In the rows, 128 means zero.
Known rows, with every step that occurs:
zezit-nalubid-davu: [117 150 108 103 102 103 132 154 124 127 109 119 112 137 126 134 115 113
 101 139 102 122 113 127 144 158 149 155 160  81 124 113 123 122 125 110
 142 157 126 154 130]
poba-koti-tubi-nalubid-davu: [127 162 167  98 106 172  97 171 101 132  89 142 102  74 103 134 134 140
 115 125 128 117 108  97 118 167 163 144 169 162 157 104  77 128 121 103
 114 156  95 172 131]
davu-nalubid-tubi-koti-poba-kimad-fupe: [141 142 201  47 126 106 137 162 143 123 135  99 109 113 106 153 116 155
 158 162 175 120  98 123 139 109 137 190 177 184 112 121 112 129 125 111
 145 126 124 184 138]
kimad-poba-koti-tubi-nalubid: [143 146 178  96 121 176 106 139 122 127 164 154  86  71 111 140 131 146
 139 113 144 119 122 116 149 145 160 123 103 146 153 133 110 120 133 123
 109 133 117 115 115]
davu-nalubid: [113 144 128 145 104 106 134 111 125 111  87 117 123 127 137 144 128 113
 118 142 105 125 131 139 131 143 141 121 129  83 136 106 140 123 137 144
 135 127 141 145 135]
kimad-fupe-luzu: [133 102  95 252 110 106 126  63 148 143 103 110 153 143 134 126 123 121
 132 111 118 123 114 157 139 123 115 127  77 119 119 135 160 132 119 150
 126  86 159  91 126]
davu-nalubid-zezit: [117 157 120  78  96 112 131 116 121 119  75 104 118 136 131 144 127 133
 107 141 104 130 125 114 103 147 146 145 149  97 140  93 120 123 133  99
 143 146 138 186 141]
koti-tubi-nalubid-zezit-luzu: [101 165 139  81 116 148 112 154  98 110  48 134 112 141 113 129 142 152
  97 120 118 120 157  97  91 184 134 175 177 117 138 123 101 121 131  65
 131 156  77 212 154]
besos-luzu-zezit-nalubid-tubi-koti: [118 123 128  79 155 101 137 125 126 129 143 115 153 127 113 135 143  87
 119 138 128 149  88  97 107 116 160 160 214 127  98 118  95 137 100 165
 129 195  93 206 107]
poba-koti-tubi-nalubid-zezit-luzu-limat: [112 149 161  39 131 180 103 183  80 120  57 164 122 164 107 125 139 149
 115 118 134 132 141  84  57 182 130 136 191 146 145 118  70 123 127  84
 127 144  85 151 146]
besos-luzu-zezit-nalubid: [117 122 104 150 145  91 135  84 128 132 140 137 150 125 128 129 130  87
 123 125 111 144 109 108 121 103 143 130 166  80 108 132 129 133 116 179
 124 145 138 132 106]
nifa-luzu-fupe-kimad-pebeva: [135  76  85 217 142 119 143 159 133 152 127 122 146 195 158 108 119 121
 134 106 116 122 176 157 158  50  83  82  37 125 120 172 166 153 121 160
 104  84 186  48 116]
nalubid-zezit-luzu: [ 94 149  91 132 113 115 136 112 117 121  64 124 120 137 137 125 136 132
 110 130  99 128 154 123  91 155 101 153 132  78 129 119 141 111 148  74
 147 117 133 148 153]
luzu-zezit-nalubid: [103 138 129 129 132  90 134 107 137 117 187 132 149 135 131 132 130  92
 112 129 120 133 116 118 135 142 151 144 165  83 114 107 135 119 129 149
 131 148 147 119 120]
bidozu-koti-tubi: [136 148 159 147 130 150 104 117 146 119  82 125 118  90 130 124 118 127
 136 136 124 119 124 117 139 180 157 100 104 137 155 140 116 134 143 114
 128 118 119 143 130]
nifa-luzu-fupe-kimad-poba-koti: [160  72  92 170 139 168 142 142 130 166 181 144 105 113 156 117 115 122
 152 105 127 136 160 136 142  48  94  50  36 136 136 150 159 139 129 176
 106  90 178  13 100]
davu-nalubid-tubi-koti-poba-kimad: [142 156 189  36 128 111 132 169 133 105 121 106 111  88 112 151 124 153
 148 178 158 127  97 133 129 124 143 162 188 169 126 103 109 125 135 126
 142 141 100 204 137]
nifa-luzu: [126 113 100 218 122 125 131 129 129 127  72 120 132  97 146 133 131 123
 129 130  90 134 134 132 118 105 105 103  82  95 128 131 145 135 131 177
 128  94 149 120 122]
fupe-kimad: [112 119 110 201 114 110 131 114 152 129 143 111 121 140 142 123 123 107
 136 119 109 123 149 165 163 119 117 107  70 113 138 140 167 125 145 139
 125  95 157  83 131]
kimad-pebeva: [113 132 126 199 117  98 132 111 143 124 127 124 136 133 138 130 124 131
 130 124 117 113 142 165 164 118 114 138  55  96 132 147 157 124 143 110
 122  88 178  88 129]
koti-poba: [131 145 142 184 125 114 121 106 147 104 109 132 117  75 146 132 121 136
 144 157 111 124 135 156 147 137 119 135  95  94 136 136 154 112 149 158
 136  96 148 105 136]
koti-tubi-nalubid-davu: [122 166 141 111 106 138 105 176 106 115  73 127 114 114 108 134 136 134
 102 126 118 113 117 113 127 178 164 161 157 137 146 115  99 130 116 112
 122 162  89 199 137]
davu-nalubid-zezit-luzu-nifa: [106 142  86  49 118 121 153 124  86 105  45 143 140 200 133 125 135 131
 102 132  99 135 157 119  76 153  94 121 166  83 124 108 110 122 137  81
 154 148 105 179 152]
luzu-fupe-kimad-pebeva: [121  99  96 212 130  99 142 128 144 140 156 128 143 199 153 110 117 116
 129 112 122 109 179 172 179  85 104 103  41 113 131 162 175 133 133 125
 109  89 185  35 125]
nifa-luzu-fupe-kimad-poba: [153  76  61 182 141 131 149 150 135 148 165 134 119 155 160 117 117 115
 139 107 117 132 166 151 154  59  93  65  28 112 123 166 178 142 125 182
 115  97 171  43 107]
lipe-luzu-fupe-kimad-poba-koti-tubi-nalubid: [160  91 136 120 152 178 122 152 113 148 169 158 115 119 136 117 126 142
 146  97 147 129 155 119 147  74 127  74  90 168 143 166 117 141 109 151
 104 130 113  61 105]
poba-koti: [118 133 138 198 109 140 124  95 133 131 119 135 115  61 137 134 127 125
 140 136 109 125 124 137 124 127 122 107  99 111 152 111 133 114 148 137
 127  91 160  84 127]
nifa-luzu-zezit-nalubid-tubi: [125 117 124  79 141 109 139 168 124 136 163 107 157 122 125 132 131  97
 118 131 117 149 105  84  91 111 144 148 175 110 103 107 102 141 108 162
 127 177 130 182 107]
tubi-koti: [106 136 131 189 124 116 131 110 139 104  97 120 126 107 138 141 142 121
 121 142 115 122 124 158 148 146 130 126 120 115 129 117 143 119 135 150
 135 116 122 126 134]
koti-tubi-nalubid: [119 153 156 153 116 138 107 142 123 105  86 135 123 111 117 137 138 136
 113 124 117 114 133 129 139 168 161 141 136 123 147 129 115 127 128 133
 117 137  98 172 133]
fupe-kimad-poba: [132 114 105 156 120 111 137 109 157 135 203 119  99 134 142 123 118 111
 148 106 129 124 147 175 180 108 119 104  25 110 132 158 184 123 147 129
 122  99 171  52 120]
bidozu-koti-poba: [144 152 169 155 136 142 106  90 149 115 107 126 114  63 142 121 119 142
 155 158 123 128 122 131 146 151 132 104  95 125 148 146 135 125 157 129
 141 101 135 101 138]
zezit-nalubid-tubi-koti-poba: [133 151 183  45 136 120 125 172 143 105 131 106 108 118 124 143 121 135
 126 175 132 129 111 136 153 153 158 187 191 125 111 131 103 117 125 135
 145 181  81 196 131]

Rows:
[128 108  78  93 130 158 144 125 115 158 172 146  95 156 149 107 121 133
 132 105 138 130 183 124 114  96  89 103  85 119 137 145 154 116 145  72
 126 113 158  39 134]
nalubid-zezit-luzu-fupe-kimad-poba-koti
[108 159 120 142  98 124 118 144 105 118  86 122 125 112 117 131 147 130
 105 128 104 119 113 123 126 151 141 145 143 114 140 106 118 127 126 111
 134 146 115 163 143]
tubi-nalubid-davu
[131 149 166 110 136 122 124 146 144 102 109 109 120  78 131 141 136 138
 137 170 131 129 113 146 135 148 138 166 144 144 126 131 118 119 132 142
 139 147  97 174 135]
nalubid-tubi-koti-poba
[ 99 122  80 183 132 117 155 109 107 100  69 166 154 171 147 113 138 115
 120 126  94 126 167 155 107 150  72 101 104  69 121 138 143 116 147 120
 142 100 118 101 141]
zezit-luzu-nifa
[ 96 158 109  68 107 115 138 123 100 116  54 117 114 158 134 133 135 129
 103 136 109 132 156 110  84 155 119 156 172  77 127 101 126 118 142  72
 147 145 124 183 156]
davu-nalubid-zezit-luzu
[132 133 181 160 136 110 130 121 161 120 146 124 106  86 120 143 118 158
 164 149 162 111 110 154 168 102 107 166 123 168 112 147 149 122 142 128
 139  64 150  96 136]
tubi-koti-poba-kimad-fupe
[113 146 152  70 113 114 136 153 121 106  91  95 125 132 124 151 141 113
 115 153 125 130 111 129 119 153 160 152 175 131 128  97 105 129 120 127
 138 177  92 216 134]
davu-nalubid-tubi-koti
[124 108 136 100 142 100 132 112 143 144 194  95 182 178 108 132 137  97
 117 115 158 138  77 115 131 136 161 178 200 165  83 111 104 138  86 142
 126 185 109 173 113]
kimad-fupe-luzu-zezit-nalubid-tubi-koti
[155 113 153 206 137 116 121  91 161 135 135 114 137 103 117 134 118 161
 162 139 166 122  90 166 159 100 102 141 117 183 108 141 153 132 122 153
 133  66 139  97 131]
tubi-koti-poba-kimad-fupe-luzu
[144  99  61 230 123 118 138  68 127 117  81 146 184 166 140 116 132 120
 119 125  95 135 114 177 116 136  96  63  77 107 127 128 143 132 124 172
 133 104 125 104 122]
fupe-luzu-nifa
[157 124 137  43 126 186 113 158 120 154 175 148  91 137 121 121 121 149
 125 101 149 121 149 106 135 117 153 108 109 175 155 141 111 132 119  92
 105 152 120 113 122]
luzu-fupe-kimad-poba-koti-tubi-nalubid-zezit
[131 156 184 123 127 167  91 126 126 115  84 130 120  97 115 126 135 140
 125 127 129 117 119 102 141 184 173 110 134 156 158 133  97 137 135 106
 123 141  90 172 136]
bidozu-koti-tubi-nalubid
[107 163 164  67 117 184 104 153  93 126  65 145 101 104 110 127 140 157
 113 118 128 124 149  81  82 172 134 160 187 143 148 112  81 118 136  60
 125 148  85 181 148]
poba-koti-tubi-nalubid-zezit-luzu
[145  96 101 167 128 148 142 115 141 152 209 147 106 122 152 117 114 114
 149 111 135 123 158 156 159  86 113  68  43 126 146 146 168 121 141 143
 111  94 179   4 113]
luzu-fupe-kimad-poba-koti
[132 151 187  24 158  97 132 170 144 113 222 118 137  93 104 140 125 132
 141 167 174 136  82 110 136 127 153 182 223 167 102 106 104 124 126 132
 141 164 107 178 122]
luzu-zezit-nalubid-tubi-koti-poba-kimad
[118 147 146  46 129 190 119 147  80 116  59 173 126 147 109 120 142 160
 110 115 117 127 150  92  70 168 110 126 179 145 143 120  67 123 130  67
 130 150  68 180 146]
poba-koti-tubi-nalubid-zezit-luzu-nifa
[166  88 134 114 145 198 117 185 112 156 166 154  98 128 131 120 123 138
 140  94 142 128 157 113 146  75 128  72  86 174 142 157 122 149 112 166
  92 129 125  78 103]
nifa-luzu-fupe-kimad-poba-koti-tubi-nalubid
[120 112  51 103 130 120 153 133 121 142 155 138 110 192 151 108 123 125
 118 106 126 126 191 137 127 110  91 114  73  92 123 156 173 119 142  80
 133 119 152  66 139]
nalubid-zezit-luzu-fupe-kimad-poba
[109 118 101 206 148  93 138  84 126 119 143 132 177  85 147 124 150 107
 132 122 113 145 116 119  99  92 109 108 120 106 118 117 136 131 121 179
 133 110 153  94 116]
lipe-luzu-zezit
[134  79  70 229 135 130 142 146 131 142 105 125 137 163 161 114 123 113
 126 120  98 131 170 147 129  71  93  67  70 116 128 148 166 145 123 191
 115  95 155  73 117]
nifa-luzu-fupe-kimad
[146 132 156  68 159 112 116 126 139 119 186 109 170 128 116 131 139 115
 123 154 153 150  77 124 128 151 164 166 218 159  96 108 100 131 100 175
 129 198  85 185 118]
fupe-luzu-zezit-nalubid-tubi-koti-poba
[113 139 151  70 123 113 138 160 137 116 122 102 123 144 122 145 129 116
 109 154 119 127 110 128 145 160 162 171 184 116 115 114 107 122 118 120
 143 182  82 200 128]
zezit-nalubid-tubi-koti
[150 115 133 211 144  92 122  69 158 142 202 128 170  95 116 121 121 138
 164 122 170 130  87 138 131  91 106 136 114 170 107 126 158 133 126 163
 122  65 185  70 123]
koti-poba-kimad-fupe-luzu-zezit
[148 135 150 119 123 159 118 128 142 134 165 152  86  63 128 137 113 134
 147 121 140 121 125 129 148 141 143 114  74 128 153 137 129 116 143 129
 112 110 143  85 110]
kimad-poba-koti-tubi
[122 149 186 140 116 175  99 134 118 121 103 145 105  73 113 138 134 141
 129 124 126 118 124 112 127 157 159 127 146 149 158 115  94 123 131 126
 110 131 101 145 129]
poba-koti-tubi-nalubid
[122 121  69  37 125 121 154 141 104 140 146 130 103 219 148 117 122 121
 109 109 133 130 188 126 122 110 110 116 112  91 123 139 158 126 134  80
 134 148 143 104 141]
davu-nalubid-zezit-luzu-fupe-kimad-poba
[129 141 157  14 127 189 109 162 111 148 168 136  70 140 109 119 129 153
 133  88 159 127 160 101 127 139 130 142 127 166 141 148 111 122 137  47
 115 148 107 126 138]
fupe-kimad-poba-koti-tubi-nalubid-zezit-luzu
[135 107 144  94 142  89 138 121 148 154 218 100 177 160  92 135 127 116
 131 119 180 135  63 114 128 115 149 170 202 190  85 105 110 141  93 119
 134 152 123 165 114]
poba-kimad-fupe-luzu-zezit-nalubid-tubi-koti
[117 117 143  55 155 118 140 179 124 127 165 106 157 128 119 140 144  98
 114 137 131 151  98  90 103 117 149 155 208 139  94 102  93 143  99 169
 130 195  98 200 108]
nifa-luzu-zezit-nalubid-tubi-koti
[142 100 102 250 109  96 133  76 155 154 129 114 154 125 120 128 113 140
 146 114 141 119 101 156 140 102 104 118  82 146 120 128 165 133 128 132
 129  52 173  84 125]
poba-kimad-fupe-luzu
[131 121 106 117 131  93 127 109 132 138 181 105 184 151 118 125 131  95
 110 128 130 147  84 114 108 151 163 145 178 119 108  96 111 132 104 150
 127 183 120 172 112]
fupe-luzu-zezit-nalubid-tubi
[ 97 124  81 127 123 139 135 140  96 131  92 133 129 205 137 107 145 135
  98 109 113 123 190 120 105 127 104 125 144 113 131 136 138 128 131  79
 132 140 113 126 155]
tubi-nalubid-zezit-luzu-fupe-kimad
[125 106 110 173 132  91 130  70 144 147 195 115 175 174 122 126 124  95
 120 101 138 135  96 123 142 129 142 148 151 117  94 118 139 135 103 157
 123 135 161 103 112]
kimad-fupe-luzu-zezit-nalubid
[136 103  68 215 134 115 148  71 121 118  45 158 153 133 140 120 129 113
 133 130  81 135 127 151 108 102  88  74  86  88 129 155 135 134 127 177
 133  97 122 120 115]
besos-luzu-nifa
[153 131 161  67 158 103 122 137 144 126 211 110 166 113 102 131 126 132
 137 158 178 146  61 124 127 126 151 158 220 184  97 104 106 132 108 153
 135 166  99 178 118]
fupe-luzu-zezit-nalubid-tubi-koti-poba-kimad
[138 144 151 179 124 103 126 118 151 112 128 134 113  60 130 133 112 155
 157 162 133 121 119 157 147 112 106 131  99 123 138 132 158 115 159 140
 137  62 159  94 137]
koti-poba-kimad
[152 139 169  21 117 186 103 151 131 152 189 126  72 113 102 128 122 154
 137  95 155 126 128 110 145 124 157 128 102 185 154 140 105 128 128  75
 111 148 125 129 124]
fupe-kimad-poba-koti-tubi-nalubid-zezit
[186 101 140 178 147 139 121  65 152 142 130 144 163 127 120 105 105 163
 177 131 157 127  90 148 138 108  83  66  77 192 122 160 130 146 135 125
 143  55 140  74 128]
bidozu-koti-poba-kimad-fupe-luzu-nifa
[100 134  55 154 121 116 148 122 104 121  50 145 137 157 153 117 133 131
  96 138  97 123 176 116  82 147  97 135 137  70 131 120 145 115 139  89
 144 119 131 125 151]
nalubid-zezit-luzu-fupe
